Every row comes from one small tree of marks. The marks that hang from a mark follow it in brackets, in alphabetical order. Every link used is in the known rows. Which tree was each row made from?
Known rows:
pafozon{ratadil zesa{lazara lopaf}}: [-1.20 -1.67  0.97 -1.16 -2.45 -2.71 -0.06 -4.77 -1.69  1.68  3.19  1.06
  0.61  2.57 -0.02 -0.26 -2.26  0.34 -5.41  0.52  1.11 -1.70  0.40  1.11
  1.01]
libu{lopaf{zesa{lazara{galedus ratadil{ribi}} pafozon rizubed}}}: [ 0.41 -1.91 -1.78 -2.14 -2.88 -0.75  0.52  1.03 -0.71 -1.41  1.71 -0.26
 -0.01 -1.12 -1.06  1.45 -1.34 -2.45 -1.19 -0.77  2.46 -3.59  1.18  1.29
 -1.53]
ribi{ratadil}: [-1.26 -1.84 -0.98  0.24 -1.58  0.52  0.91 -0.38  0.46 -0.61  0.76  0.93
  0.34  0.65 -0.52  0.73 -0.19 -0.44 -3.33 -3.35  1.48 -0.46  0.38  1.34
  0.79]
rizubed{ratadil{pafozon{zesa{lazara{galedus} lopaf}} ribi}}: [-0.52  3.25 -2.70 -1.13 -3.81 -4.14  3.84  0.05 -3.50  2.09  1.76 -2.63
  1.19  2.78 -1.54  1.19  0.94 -2.40 -2.85 -1.37  1.15 -1.37  0.01  1.38
 -1.40]
lazara{galedus movuda ratadil{rizubed{zesa}}}: [ 0.59  2.75 -0.69 -4.00 -0.34 -1.37  2.58  5.19 -0.97 -0.46  1.08 -1.56
  4.20 -1.11  1.11  2.16 -2.10 -5.57 -4.23 -1.73 -0.82 -2.80 -1.44 -1.77
 -3.04]
libu{lopaf{zesa}}: [-0.08 -2.69 -0.95  1.66 -1.83 -0.77  0.72  0.04  0.92 -1.30  0.00  1.33
 -0.33  1.32  0.25  1.66  0.20  0.49 -0.84 -1.70  3.07 -0.41 -1.40  1.20
  1.39]
zesa{lazara{movuda} rizubed{ratadil}}: [ 0.06 -2.73 -3.27 -2.10 -2.26 -1.58 -0.11  1.24 -2.00  1.17  2.52 -1.18
  1.54  2.61  1.00  3.13 -2.34 -1.99 -2.07 -2.28 -1.25 -2.76  2.41  0.31
 -2.61]
zesa{lazara{ratadil} lopaf pafozon}: [ 0.09 -1.72 -1.34 -4.93 -4.15 -2.07 -0.41 -0.15 -0.88 -1.67  4.48 -1.41
 -0.51 -0.13  0.06  1.24 -0.14 -2.19 -2.41 -0.81  0.30 -3.39  3.60  2.69
 -3.56]
zesa{lazara lopaf rizubed{ratadil{ribi}}}: [-0.36 -1.42 -3.01 -1.70 -3.80 -2.84 -0.03 -0.80 -1.47  0.76  2.33 -1.66
 -0.48  2.90 -0.29  2.49 -2.09 -1.71 -1.55 -2.23 -0.27 -3.17  4.04  2.19
 -4.13]
ratadil{pafozon ribi{zesa} rizubed}: [-3.15  5.06 -2.96 -1.21 -2.85  1.39  3.94  0.40 -1.86  0.80  0.82  0.03
  0.93 -0.35 -2.42  0.72  1.14 -3.08 -1.75 -4.95  0.95  0.46 -0.41  1.65
 -0.64]
lazara{galedus movuda ratadil}: [ 3.13  1.11 -1.95 -3.94 -1.25 -0.93  1.62  4.60 -1.30 -0.48  1.77 -1.47
  3.51 -1.25  1.12  0.41 -1.24 -4.39 -4.50 -0.12 -0.54 -1.43 -2.55 -1.39
 -0.83]
libu{lopaf{zesa{lazara rizubed}}}: [-0.63 -4.28 -1.10  0.58 -2.45 -0.35 -0.14 -0.49  0.20 -0.95  1.00  1.38
 -0.35  1.00  0.36  2.03 -1.68  0.12 -0.59 -1.27  2.41 -1.99  1.28  1.08
 -0.39]
lopaf{zesa{pafozon rizubed{ratadil{lazara{galedus}}}}}: [ 0.06 -0.85 -1.72 -1.55 -3.06 -1.85  1.38  2.54 -3.22  0.42  2.32 -0.43
  1.58  1.12 -0.44  2.29 -0.76 -1.35 -2.67 -0.63  1.97 -2.57  1.10  2.43
 -0.97]
ratadil{lazara{galedus movuda} pafozon ribi rizubed{zesa{lopaf}}}: [-1.40  7.93 -4.21 -2.52 -3.69 -2.83  5.47  3.93 -2.76  1.89  0.65 -3.53
  2.64 -0.55 -3.00  1.15  1.06 -4.31 -0.88 -3.53 -0.15 -2.28 -0.48 -1.76
 -5.52]
lazara{ratadil{rizubed{zesa}}}: [-2.22  0.94  0.71 -2.30 -0.76 -0.69  0.77  1.75  0.64 -0.20  0.81  0.56
  1.81  0.63  0.93  3.47 -1.06 -3.78 -3.03 -2.42  0.52 -2.34 -0.10  0.65
 -2.55]
ratadil{lazara{movuda} pafozon ribi{zesa{rizubed}}}: [-0.35  3.57 -6.12 -2.52 -4.31  0.95  4.00  0.97 -3.76  2.79  2.05 -0.70
  1.81 -0.55 -3.47 -0.09  2.07 -2.67 -0.95 -3.47  0.00  0.01 -0.53 -0.49
 -1.56]
zesa{lazara pafozon rizubed{ratadil}}: [-0.96 -2.99 -2.08 -3.02 -3.03 -1.72 -0.71  0.11 -1.84  0.17  3.10 -1.59
  0.16  2.07  0.11  3.06 -1.22 -1.73 -1.47 -2.41  0.29 -3.83  4.66  2.48
 -2.93]
galedus{lazara{movuda ratadil{pafozon ribi{zesa{lopaf rizubed}}}}}: [ 1.33  1.51 -3.26 -4.76 -2.72 -0.48  3.87  2.18 -2.63  1.81  3.23 -0.73
  0.94 -1.02 -2.14 -0.54  0.61 -4.15 -3.84 -1.05 -0.03 -2.02 -0.52 -1.39
 -1.87]
movuda{lazara{galedus}}: [ 0.23  0.48  0.14  0.39 -1.12 -0.81  2.07  0.71 -0.08 -1.36  1.58 -0.44
  1.60 -1.04  1.59 -1.60 -1.20 -2.15 -2.19 -1.07  3.26  0.21 -1.08 -0.93
  0.53]
pafozon{zesa}: [-0.76 -1.18 -0.16  0.70 -1.30 -1.58  1.49 -1.93 -0.73  1.65  0.57  1.72
  1.53  2.38  1.12 -0.30 -0.13 -0.02 -3.70 -1.05  1.28  0.33 -1.52  1.59
  2.17]
pafozon{ratadil{ribi} zesa{lazara{galedus movuda} lopaf rizubed}}: [ 0.85  0.64 -1.88 -2.60 -2.57 -2.71  0.85 -2.78 -3.18  2.52  2.71 -0.55
  1.87  1.16 -1.18 -1.50 -3.74 -2.11 -5.85  0.24 -0.22 -2.89  0.54  0.05
 -0.71]
lopaf{zesa{lazara pafozon{ratadil} rizubed}}: [-0.97 -2.60 -0.85 -2.08 -2.76 -0.36 -1.06 -0.58 -2.80  0.28  3.72  1.30
  0.46  0.46  0.18  2.08 -2.05 -0.89 -3.34  0.10  2.06 -2.67  2.92  3.45
 -0.32]
zesa{lazara{galedus movuda} lopaf rizubed{ratadil{pafozon}}}: [ 1.41 -0.48 -3.59 -3.74 -4.59 -3.29  2.05  2.27 -3.60  0.28  3.36 -3.50
  2.04  1.99 -0.06  0.95 -2.42 -2.45 -2.99 -0.96 -1.30 -3.42  4.45 -0.57
 -5.22]
movuda{lazara{galedus ratadil{pafozon{zesa} ribi}}}: [-0.01  3.76 -0.99 -1.96 -2.47 -1.14  3.88  0.67 -2.03  0.00  2.49 -0.74
  2.35 -1.94 -0.63 -2.66 -0.24 -4.77 -3.73 -0.07  3.01 -0.67 -1.98 -1.21
 -0.60]
lazara{ratadil{pafozon rizubed}}: [-1.80  2.26 -0.91 -3.22 -2.76  0.23  1.35  2.30 -0.56 -0.33  1.67  0.02
  1.62  0.06 -0.63  1.36 -0.22 -3.57 -3.55 -1.92  0.17 -1.60 -0.51  0.24
 -2.16]
pafozon{ratadil zesa}: [-0.94 -0.74  1.01  0.03 -0.93 -1.61  0.17 -3.70 -1.12  2.09  1.36  1.84
  1.42  2.60  0.04 -0.37 -1.29  0.15 -5.66 -0.20  1.75 -0.37 -2.26  0.86
  3.28]

Which tree is each row?
[-1.49  3.13 -2.63 -2.22 -2.08  0.02  3.20  0.79 -1.62 -0.07  1.83 -0.86
  1.23 -1.20 -1.05  0.98 -1.82 -3.49 -2.23 -4.29 -0.53 -1.24 -0.16  1.04
 -1.58] => ratadil{ribi{zesa{lazara{galedus movuda} lopaf}} rizubed}
[ 0.08  1.13 -2.33 -3.46 -1.18 -0.09  0.83  3.54 -0.08 -0.49  1.61 -0.07
  2.47 -0.05  0.40  1.59 -1.34 -4.07 -4.05 -2.74 -1.75 -1.81 -2.45 -0.65
 -1.54] => lazara{movuda ratadil{rizubed}}
[ 0.29 -1.07 -1.60 -3.81 -2.17  1.11  1.26 -0.44 -2.75  0.24  3.12 -0.02
  2.15 -0.70 -1.29 -0.07 -1.24 -1.57 -3.67 -2.43  0.77 -1.68  1.36  0.12
  0.38] => ribi{zesa{pafozon{ratadil{lazara{galedus movuda}}} rizubed}}
[ 2.82  3.13 -3.46 -5.09 -1.60 -0.05  3.08  3.77 -2.56 -0.34  2.38 -1.76
  3.08 -2.73 -0.82  0.10  0.09 -5.71 -4.05 -1.77 -0.12 -1.32 -2.35  0.07
 -0.46] => lazara{galedus movuda ratadil{ribi{zesa{pafozon}}}}
[ 0.59  1.55 -1.19 -3.40 -2.52 -0.21  2.66  0.43 -1.35 -1.91  3.29 -0.97
  1.46 -2.66 -0.58 -2.28 -1.43 -4.75 -3.25 -1.58  2.53 -1.81  0.83 -0.10
 -1.92] => movuda{lazara{galedus ratadil{ribi{zesa{lopaf pafozon rizubed}}}}}
[ 1.23  4.85 -5.42 -2.61 -4.99 -2.62  4.80  1.35 -4.30  3.29  1.55 -2.27
  2.77  0.09 -3.31 -2.63  0.61 -2.69 -2.92 -0.85 -0.27 -1.48 -0.93 -1.47
 -2.70] => ratadil{lazara{galedus movuda} pafozon{zesa{lopaf rizubed}} ribi}
[-1.21  2.86 -1.55 -2.35 -1.44  0.05  0.59  1.87  0.49  0.09  0.72  0.19
  0.84 -0.48 -0.77  2.01 -0.87 -4.44 -3.00 -2.75  0.07 -1.70 -2.34  1.20
 -1.30] => lazara{ratadil{ribi rizubed}}
[-0.97 -1.64 -2.65 -4.05 -4.53  1.47  4.01 -0.48 -3.84 -0.76  4.22 -0.56
  2.15 -1.22 -2.01 -1.15 -1.97 -1.83 -4.39 -3.08 -0.11 -2.04  5.71 -0.27
 -2.94] => ribi{ratadil{pafozon} zesa{lazara{galedus movuda} lopaf rizubed}}
[-1.86 -0.08 -0.41 -3.01 -2.99  0.08  1.51 -2.16 -1.36 -0.83  3.39  0.18
  0.27  0.33 -1.89  0.39 -0.21 -0.42 -3.29 -3.50  1.10 -1.37  1.18  1.51
 -0.07] => ribi{zesa{lopaf pafozon{ratadil{lazara rizubed}}}}
[ 1.10  0.71 -1.78 -3.16 -2.81 -3.03  2.55 -0.26 -2.58  1.27  2.89 -0.76
  2.33  0.20  0.23 -0.82 -1.67 -3.02 -4.73  0.38 -0.53 -2.12 -0.65  0.37
 -1.34] => pafozon{zesa{lazara{galedus movuda ratadil{ribi}} lopaf}}
[ 0.62  2.92 -2.93 -2.12 -3.84 -2.08  4.62  1.95 -3.88  2.74  1.94 -1.45
  3.67  0.20 -1.44 -1.65  1.07 -1.56 -3.24 -0.02  0.29 -0.57 -2.28 -2.34
 -0.49] => ratadil{lazara{galedus movuda} pafozon{zesa}}
[-0.54 -3.10 -1.58  0.92 -2.63 -1.40  0.76  0.39  0.02 -0.32  0.37  0.59
 -0.01  2.28 -0.95  2.51 -0.68  0.24 -0.66 -1.90  2.36 -2.12 -0.55  0.16
 -0.31] => libu{lopaf{zesa{rizubed{ratadil{lazara}}}}}
[ 0.10 -2.20 -3.75 -0.87 -2.79 -1.77  0.88  0.83 -1.06 -0.75  1.57 -0.76
 -0.32  1.25 -1.34  2.51 -0.26 -1.45 -0.42 -2.73  1.63 -3.05  0.92  1.56
 -1.23] => libu{lopaf{zesa{lazara{movuda} pafozon rizubed{ratadil{ribi}}}}}
[-0.62 -3.23 -1.17 -0.10 -2.58 -1.07  0.40 -0.24  0.09 -1.72  1.69  0.47
 -0.88  0.38 -0.13  2.01  0.30  0.09 -0.21 -1.58  2.96 -1.88  0.60  1.93
  0.26] => libu{lopaf{zesa{lazara pafozon}}}
[-1.65 -2.34 -0.16 -0.56 -2.10 -0.39  0.48  0.53  0.61 -1.58  1.48  1.18
 -0.09  0.09 -0.03  2.75 -1.55 -1.27 -1.33 -1.40  2.00 -2.46 -0.66  0.53
 -0.57] => libu{lopaf{zesa{lazara{ratadil{rizubed}}}}}
[-0.07  1.79 -1.47 -4.23 -1.59 -0.69  3.22  3.89 -1.42  1.29  2.64 -0.74
  1.42 -0.84 -1.09  0.55  0.05 -3.95 -4.06 -0.97 -0.35 -2.37 -2.33 -2.46
 -1.46] => galedus{lazara{movuda ratadil{pafozon rizubed}}}
[-0.47  2.13 -1.70 -0.50 -1.85 -0.88 -0.35 -1.40 -0.63  2.21  1.20 -0.01
 -0.06  0.65 -2.14  1.37  0.10 -1.15 -2.45 -1.43  1.80 -0.79 -3.23  0.31
  1.29] => pafozon{ratadil{lazara ribi}}
[ 0.72  0.52 -1.80 -2.95 -3.02 -0.83  2.27  3.57 -3.93  0.28  3.75 -0.04
  2.81 -1.22  0.93  1.85 -0.96 -3.23 -3.69  1.42  1.10 -1.47 -0.26  1.04
 -1.00] => lopaf{zesa{lazara{galedus movuda ratadil{pafozon}}}}
[ 0.12 -1.13 -1.52 -1.07 -2.41 -1.73  0.67  1.67 -1.34  1.33  0.86 -1.17
  1.68  2.29 -0.15  2.19 -1.77 -1.37 -2.19 -1.60  0.49 -2.38  0.68 -0.32
 -1.78] => zesa{rizubed{ratadil{lazara{galedus}}}}
[ 0.70  2.91 -2.27 -2.03 -1.54 -0.13  1.83 -0.11 -2.43  1.99  2.07 -0.67
  1.84 -0.97 -2.28  0.53 -0.52 -2.31 -3.48 -1.59  1.10 -0.61 -3.69 -1.07
  1.71] => pafozon{ratadil{lazara{galedus movuda} ribi{zesa}}}
[ 1.64 -0.58 -1.19 -3.38 -0.69 -1.06  2.03  3.05 -0.71  1.34  2.54 -0.21
  1.08 -0.58  0.12  0.80  0.06 -3.21 -3.86 -0.12  0.15 -1.88 -2.91 -1.81
  0.02] => galedus{lazara{movuda ratadil}}
[ 0.01 -0.93  0.26 -1.99 -2.23 -0.72  1.05  2.26 -2.63  0.02  3.24  0.93
  1.92 -1.09  1.61  2.54 -1.90 -2.54 -3.44  1.70  2.03 -1.68 -0.22  2.02
 -0.21] => lopaf{zesa{lazara{galedus ratadil}}}
[-2.16  5.38 -1.32 -0.99 -2.12 -2.70  3.40  2.08 -0.60  1.35 -0.21 -2.07
  1.50 -0.38 -1.65  2.40 -0.65 -3.36 -0.60 -3.26  0.96 -2.72 -0.74 -0.37
 -4.09] => ratadil{lazara{galedus} ribi rizubed{zesa{lopaf}}}
[-1.75 -2.31 -0.60 -2.01 -2.52  2.53  2.84 -0.60 -1.97  0.22  2.26  1.09
  2.06 -1.49 -2.06 -0.03 -2.07 -1.04 -3.69 -3.22  1.27 -1.66  1.96 -0.69
 -0.11] => ribi{ratadil{lazara{galedus}} zesa{rizubed}}
[-2.08 -2.26 -0.95 -1.87 -1.99  2.14  2.47 -1.64 -1.14 -1.48  2.62  1.16
  0.51 -0.75 -1.62  0.32  0.87 -0.70 -3.50 -4.85  1.94 -0.45  2.17  2.49
  1.48] => ribi{ratadil zesa{pafozon}}
[ 0.10  1.47 -1.61 -1.25 -2.17 -5.44  3.58  2.48 -1.99  1.31  1.21 -3.39
  2.46  3.38  0.19  4.16  0.72 -2.00 -1.44 -2.32  0.58 -2.63  0.57 -0.85
 -4.07] => rizubed{ratadil{lazara{galedus movuda}} zesa{lopaf}}
[ 0.08  3.29 -4.07 -2.28 -3.69 -2.34  4.43  1.35 -3.91  1.05  2.60 -3.01
  1.47  1.58 -1.72  1.94  1.36 -3.09 -2.15 -2.93  0.51 -0.71  0.38  0.94
 -1.68] => rizubed{ratadil{pafozon ribi{zesa{lazara{galedus movuda} lopaf}}}}
[ 0.66  6.62 -3.26 -4.75 -2.53 -2.13  4.37  5.19 -2.39  0.11  1.26 -3.09
  3.57 -1.37 -1.31  0.94 -0.28 -6.68 -3.74 -2.19 -0.76 -2.67 -0.69 -1.25
 -4.95] => lazara{galedus movuda ratadil{pafozon ribi rizubed{zesa{lopaf}}}}
[-0.50 -0.04 -1.57 -2.55 -2.21 -0.43 -0.23  0.31 -0.68  0.72  2.57 -0.01
  0.26 -0.59  0.40  2.60 -0.61 -3.42 -1.89 -0.73  0.66 -1.79 -0.13  1.69
 -1.37] => zesa{lazara{ratadil{ribi}}}
[-0.18 -1.96 -1.74 -2.81 -3.97 -2.36 -0.10 -0.96 -0.74 -1.38  3.60 -1.49
 -0.95  0.74  0.39  0.89  0.25 -0.47 -1.29 -1.75  0.76 -2.28  4.04  3.16
 -2.61] => zesa{lazara lopaf pafozon}
[ 0.04  3.79 -2.99 -4.75 -2.81 -0.63  2.47  3.91 -2.62  0.47  2.87 -2.27
  2.56 -2.21 -0.68  1.29 -1.48 -5.63 -2.99 -1.07 -0.90 -2.69 -0.58 -0.93
 -3.23] => zesa{lazara{galedus movuda ratadil{pafozon ribi rizubed}}}
[-3.80  1.61  0.16 -0.27 -1.31 -1.30  1.72  1.15  0.33  1.32  0.22  0.10
  1.50  1.13 -0.10  3.75 -0.42 -1.56 -0.50 -3.53  0.80 -2.06 -0.31 -0.45
 -2.73] => ratadil{lazara rizubed{zesa}}
[-2.01  5.14 -2.09 -2.49 -2.79 -1.77  4.73  4.38 -2.53  1.54  0.97 -2.41
  3.74 -0.29 -1.25  1.84  0.33 -3.33 -1.41 -2.76 -0.01 -2.15 -0.21 -2.82
 -4.30] => ratadil{lazara{galedus movuda} pafozon rizubed{zesa}}
